Each row was made from one path, in order. Every step used is in the known rows, and no mark comes twice. Write each row's path.
(in the rows, 128 means zero)
Known rows
luros betodet nogul: [147 154 119 179 125 172 123 128 135 144  80 144 125  89 130 132 163  97
 146 111 154 139 212 127 111 117 124 169 109 137 126 145 144  76 134 122
 122]
mufu bigi betodet nogul: [174 132 167 178 111 125  99 132 126 117  91 134 159 133 123  97 205 170
 101  98 140 122 172  97 138 130  70 121 106 122  86 123 163 132 108  65
  85]
doki zade mufu bigi: [160 158 163 136 157 165  82 131  88  62 138 142 113 149 147 127 180 125
 136 149 163 115 109 109 144  89 129 128 120  97 113  90 116 138 117 138
 118]
zazemud luros nogul betodet: [134  86 123 116 107 129 134 118 193 122 149 110 135 118 149 159 117 114
 151 154 100 149 185 170 109 186 114  67  92 138 172 127 116 118 113 121
 113]
mufu bigi zade doki betodet luros: [167 102 117 111 139 156  93  96  58 157  96 156 138 161  67 180 163 136
  36 101 156 165 103 118 121 143 112 164 191 187  67 109 120 171 148 110
  75]
bigi doki zade mufu: [109 172 141 115 124 134 129 120 153  92 127 145 100 144 161 135 105 146
 133 125 148  72  92 123 134  85 135 102 134 116 146 112 114 125 109 143
 138]
luros zazemud betodet: [109 114 108 121 133 104 146 201 139 116 162  64 121 109 118 108 139 146
 116 140 106 146 141 111 120 111 158 119  68 109 124 135  91 132 144 146
 154]
nogul betodet doki zade mufu bigi: [169 168 137 122 159 141  65 107  70 125 159  99 154 201 106 148 149 152
 104 184 163 113 130 112 130  94 141 176 165  99 152  84 124 166 154 143
 188]
mufu doki betodet zazemud: [120 105 108 137 129  91 146 144  92 136 177 104 157  88 144 107 141 122
 140 108 138 106  92 122 118  97 126 166 128 112  58 133 172 130 145 122
 141]
zade mufu doki betodet: [137 142 161 109 124 157 121 133 109 136 159 178 159 105 141 140 120  91
 133 123 141 109  71 129 147  75 189 164 144  83 114  69 144 115 156 146
 174]
bigi zade mufu doki betodet: [127 129 151 110 122 134 144 107 120 128 134 169 146 162 127 139 110 123
 139 132 153  89  88 159 167  88 200 130 157  97  62  71 147 153 133 107
 166]
luros nogul betodet: [153 114 111 131 121 132 143 116 195 134 157 130 142 129 132 139 123  77
 166 135  97 128 171 145 106 140 113  89  83 140 174 146 120 103  91  98
 155]
doki zade bigi betodet zazemud luros: [ 68 136  99 138 161  95 135 140 106  74 101  68  63 126 188  90  97 227
 128 167 150  86 145 131 130 156  90  69 151  80  84 156 139 131 159 150
  85]
doki betodet luros nogul: [119 123 109 108 105 144 138 100 114 158  70 191 164  80 113 150 158  84
 114 120 131 123  88 120  62 169 103 123 115 135 144 107 152  80  99 134
  90]
doki zade mufu bigi betodet: [126 146 166 120 142 149  95 118  92  78 118 132 107 154 155  98 151 175
  97 138 164  95 112 114 155 111 104 117 125  85  95  76 150 137 118 122
 120]
betodet zazemud luros nogul: [106  92 123 143  97  81 139 143 151  93 134  94 120  83 170 154 149 155
 191 161 127 123 158 144  84 202  74  61  93 121 106 151 134 120 125 132
  60]
zazemud betodet doki: [134 154  94 106 110 115 108 135 118 115 135  90 161 133 127 119 133 144
  75 143 109 126 126 111  95 107 152 154 133 109 120 143  92 169 143 157
 164]
doki zade bigi betodet: [111 172 103 131 180 152 140 136 127  73  90 132  76 148 176  66  99 154
 117 127 128  85 123 116 139  93 112  82 135  84 127 150 128 110 111 128
 135]
mufu zade: [159  82 138 125 154 145 152 114 153  95 144 107  95 179 128 115 144  74
 155 126 109 156 126 141 136  89 125  97  96 156 144 136  91 144  57 111
 178]
nogul betodet doki: [176 136  93 114 151 128 112 110 130 154 173  78 161 170 120 136 118 104
 114 151 112 132 152 132 105 104 129 146 151 152 175 129 103 165 131 128
 201]
mufu zade doki betodet: [132  87  96 120 155 168 141 117 126 140 134 143  88 171  93 161 106  80
 100 100 118 178 122 116 133  88 125 153 129 147 170 136 104 123 134 139
 177]
zade mufu doki betodet nogul luros: [129 162 176 123  88 148  88 105 150 184 124 206 200 101  92 155 102 127
 181 113 162  98  96 126 169 112 195 202 123 122 148 105 168  75 172 113
 148]
zade doki betodet nogul luros zazemud: [115 127  94 147 128 141 105 170 148 202 122 148 143 108  52 184  97 156
 162 102 147 159 163  93 134 143 125 197 100 160 214 155 148  70 210 118
 126]
mufu bigi betodet nogul luros: [161 119 180 141  93 122  80 105 144 149 106 137 169 120  97 103 158 178
 124  98 144 126 151 107 172 162  89 145  84 175 115 128 173 126 108  58
  72]
betodet nogul luros: [157 145 132 151 118 147  93 106 193 141 115 148 161 111 111 132 137 115
 194 110 136 127 160 126 143 132 124 134  87 184 171 168 123 102 112  91
 109]
bigi zade mufu doki betodet zazemud: [102 119 133 133 115  83 147 114  99 142 151 122 140 153 123 139 116 157
 160 152 167  71  95 147 159 109 177 134 163  98  15  96 164 157 158 107
 157]
zade doki betodet: [144 127  77 127 150 181 118 136 125 134 142 157 112 109 129 163 110  82
  91  91 119 156 128 105 116  97 114 156 143 138 162 132 110 118 171 151
 135]
zazemud betodet bigi: [115 135 128 131  99 122 125 130 145  89 162 120 133 109 131  98 139  94
 106 130  79 157 122 132 135 129 154 132 125  99 102 145  88 159 131 165
 128]
bigi betodet: [134 115 122 116 137 138 140 121 153 104 131 113 114 120 167  90 119 132
 104 105 118 114 136 135 133 117  92  88 109 135 116 121 127 137  94 109
 130]
luros zazemud betodet doki zade: [ 73 159  62 110 148 101 131 179  86  93 127  49 130 158 109  93 134 211
 107 154 140 116 137 113  75 103 144 166 107  71 144 143 120 138 156 170
 178]
nogul luros betodet doki zade bigi: [100 194 103  93 173 161  95 111  58 151  96 132  99 119 125 121  62 135
 148 154 163 118 119 119 130 114 172 210 151 138 184 162 141  99 151 181
 144]
betodet bigi zade mufu doki: [142 137 201 123 103 116 129 105 131  92 178 170 136 188 138 128 111 117
 189 142 126 116  95 189 187 116 189 124 190  99  52  98 120 179 121 122
 160]
mufu zade doki betodet bigi: [121  90 123 133 134 153 140 108 112 136 149 163  93 178  85 155 107  64
 114 108  95 201 107 126 149 120 121 170 163 121 169 136 110 142 140 156
 174]
zade doki betodet nogul: [150 158  78 180 131 176 102 133 150 151  94 185 142 116 100 171 143 115
 113  83 138 140 176  94 106 105 102 172 144 119 166 155 127  86 191 119
 124]
zade bigi betodet nogul luros zazemud: [120 154 158 152 134  99 122 181 156 174  98 128 129 124  96 115  91 200
 185 141 136 105 156  90 174 150 133 121  92 128 179 156 142  75 161  91
 128]
luros nogul: [152 129 132 137 116 138 139 138 170  90 124 162 132 110 162 129 146  82
 183 121 106 118 140 131  92 134  94  77  78 125 153 146 125  98  78 108
 110]
luros zazemud: [150 106 125 138 166 121 150 197 131 111 168  83 112 122 136 120 150 117
 171 136 122 148 141 116 115 108 117 104  84 137 157 121 107 127 113 128
 148]
bigi doki betodet luros nogul: [102 125 133  96  69 100 154 102 130 184  68 189 167  78 112 158 138 115
  81  96 125 100  62 107  66 170  98 117 119 154 146 109 165  90  91 121
  72]
betodet luros: [172 129 125 105 143 155 111 106 119 124 121 130 144 111 138 135 156  90
 113 122 132 143 100 136  91 127 112 120 148 184 123 126  87 127 101 143
 113]

Which path is each row?
[128  73  99 139 140  90 126 120 152 136 194  25 120 120 147 152 123 145
 139 170 121 144 181 157 128 167 110  95 130 162 112 144 101 161 157 136
 126]
nogul betodet zazemud luros
[ 95 177 122 112 134 135 136 105 118 105  34 183 110 131 155  96 106 174
 122 134 143  72 105 124  83 162  88  87 141  89 133 154 148  59  97 126
  96]
doki zade bigi betodet luros nogul
[172 124 159 136 179 145 145 143 137 103 128 129  82 185 133 116 125  74
 168 153 103 149 113 109 159  76 154  89 122 126 157 152  69 134  81 125
 179]
mufu zade bigi
[152  94 113 106 163 122 135 147 123 184 169  59 145 142  88 148 137 119
 120 156 128 160 143 143 102 140 136 138 131 185 163 115  91 117 136 134
 175]
nogul betodet luros zazemud
[ 59 102 167  86  59  44 147 168 155 172 194  91 142  97  75 118  79 166
 120 120  79 153  80 118 174 169 173 155  87 157 154 145 116 156 135 149
 113]
nogul luros zazemud betodet bigi doki
[124 125 133 165 113 171 113 127 132 137  69 126 117  75 143 157 160 134
 134 125 155 159 225 154 107 161 129 151 119 137 127 127 141  89 154 145
  80]
zazemud luros betodet nogul
[118  94 128 112 134 171 130 127 108 121 121 102  90  67 167 148 125 104
 110 134 138 173 178 166 117 153 137 133 118 156 126 106 120 126 138 175
  87]
zazemud luros betodet
[ 95 149 129 133 120 109 148 115 144  76 142 136 106 145 154  90 130 120
 128  96 110 112  93 139 124 112  97 119 143 123 136 149 139 152  78 137
 108]
betodet bigi doki zade
[111 175 112 102 170 153 122 104  94 102  62 143 101 142 155  83 106 171
  87 133 150  86  97 125 109 122 111 108 173 118 115 143 118  99 115 145
 121]
doki zade bigi betodet luros
[153 124 182 123 143  98 163 148 152 129 129 132  83 186 129 125 104 103
 135 129  94 128  89  95 166  77 152  80 130 148 157 155  80 148  69 114
 161]
mufu zade bigi doki
[121 116  61 151 145 122 123 144 108 148 158 113 106 101 127 165 112 117
 115 115 138 138 134  93 110 116  94 159 150 136 118 160 123 126 197 151
 127]
zade doki betodet zazemud
[126  87 114 141 131  99 127 145 128  93 162  55 107  95 172 141 150 152
 153 156 135 137 150 142 115 162  95  82 126 145  91 140 107 160 142 147
  82]
betodet zazemud luros
[108 115 138 138 112 101 131 154 172 173 110 105 146 119  93 112 109 202
 177 115 145 116 171 123 153 166 104 131  65 159 169 140 167  86 133  75
 124]
bigi betodet nogul luros zazemud
[150 128 195 120 100 114 110 147  89 162 138 168 151 105 114 164 164 115
  62 123 133 119  58  61 161 103 146 135 127 117 121  43 143 159 136 131
  99]
zade mufu bigi doki betodet
[127 147 187 117 104 136 120 125  94 131 176 196 164 112 133 133 120  75
 143 127 118 130  52 136 161 106 188 183 174  62 108  68 151 133 164 165
 165]
zade mufu doki betodet bigi
[114 142 146 109 145  90 158 194  71 210  96 139 130 100  95 151 123 146
  73 135 124 123  45  66 112 127 149 134 154 139 163 103 119 108 155 156
 115]
zade bigi doki betodet luros zazemud
[142 116 123 114 138 148 141 137 110 121 157 152 164  99 146 103 136  86
 117  85 122 128  86 135 124  79 150 164 121 117 106 111 156 126 116 120
 150]
mufu doki betodet
[173 114 109 100 149 150 114  84 141 167 154  99 155 135 110 142 133  82
  96 136 119 146 132 151 108 131 129 132 152 200 144 132  82 126 113 131
 160]
nogul betodet luros
[120 108 127  93 131 165 121 100 130 165 148 123 107  64 130 134  87  72
 150 113 138 156 146 148 154 135 158 174  91 208 155 135 133 104 114 152
 116]
nogul luros betodet
[146 120 134 149 131 123 148 102 152  80 141 131 110 178 138 110 144  89
 165 130 103 139 133 169 152 138 125  83 154 140  79 134 109 196  81 105
 117]
betodet bigi zade
[117 201 138 163 144 135 122 142 137  84  73 167 136 163 156  56 117 206
 152  91 151  62 146 132 137  80 125 144 151  54  94 174 177  74 133  84
 148]
mufu doki zade bigi betodet nogul
[142 153  96 187 133 160 126 129 151 140  78 165 161 105 113 127 181  94
 132 104 140 121 156  97 104 107 115 134 107 109 143 125 152  95 129 102
 121]
doki betodet nogul
[144 145 121 169 112 137 125 119 175 116  81 140 146 131 143  97 154 158
 127  99 132 100 182 125 122 126  81 103 110 119 118 142 148 101 114  78
 122]
bigi betodet nogul
[138 157  55 118 175 143 115  94 120 119 151  76 141 192 127 108 115 132
 117 150 136 108 158 147  88  91 119 152 148 127 174 144 123 146 121 135
 203]
nogul betodet doki zade
[113 111 139 125 116 115 162 103 109 111 150 160 154 159 121  96 133  97
 136  99 114 129  85 179 157 120 162 150 169 102  48 107 173 180 102 103
 137]
mufu doki betodet bigi zade
[ 99  93 130 118 112 159 126  98 107 118 128 129  58 139 130 185  82 131
 110 125 127 199 197 201 150 193 139 153 198 153  93 134 115 171 180 172
  80]
zazemud luros betodet bigi zade doki
[111 146 119 153 133  62 156 171 105 168 126 119 111  92 139 131 116 133
 110 137 116  86  78  54 140 107 130 109 146 111 110 147 134 135 154 135
 107]
zade bigi doki betodet zazemud
[104  99 153 120 113 154 125 121  94 118 139 123  92  72 159 141 132  88
 124 138 118 194 161 175 133 184 138 150 148 131 120 103 128 139 141 196
  82]
zazemud luros betodet bigi
[127  60 160 131 112  73 110 146  82 101 151  46 119 103 161 114 177 213
  84 145 143 138 143 123 140 188  59  89 121 136  40 106 154 184 138 116
  46]
mufu bigi betodet zazemud luros
[109 135 122  96  72 122 122 108 148 129  91 154 162  85 115 132 146 127
  96 129 112 126 112 132  68 172 129 114 103 132 109 149  99  92 111 141
  98]
zazemud betodet luros nogul
[113 113 103 150 129 129 162  97 124 112 118 149 122 155 115 111 145  76
 126 126 111 139 111 151 145 141 136 104 152 115  83 100 146 184  97 113
 115]
doki betodet bigi zade
[100 194 117 151 143 147 103 108 165 120  57 158 118 139 127  81  87 192
 167 120 151  72 150 113 157 127 119 122 114 117 162 182 156  72 129  91
 113]
doki zade bigi betodet nogul luros
[109  78 138 129  85 100 157  80 193 112 139 121 124 175 118 148 113 125
 172 164  86 154 183 215 136 229 123  53 136 128 116 126 130 172 100 100
  97]
zazemud luros nogul betodet bigi zade
[100  90 170 115  50  70 153 108 193 147 165 131 140 123 132 160 102 126
 132 139  68 150 139 171 129 215 106  81 126 138 171 126 138 146 108 127
  86]
zazemud luros nogul betodet bigi doki
[113 134 102 108 124  83 128 196  92 133 151  52 150 136 103 121 137 182
 101 162 119 138 133 101  91 115 153 157 106  95 141 130 100 156 165 161
 178]
luros zazemud betodet doki
[124 118 153 125 143 105 173 145 124 161 102 151  96 163 107 131 105  91
  95 122  97 130  65  76 163  78 161  99 123 121 161 121 115 137  86 122
 159]
mufu zade bigi doki betodet
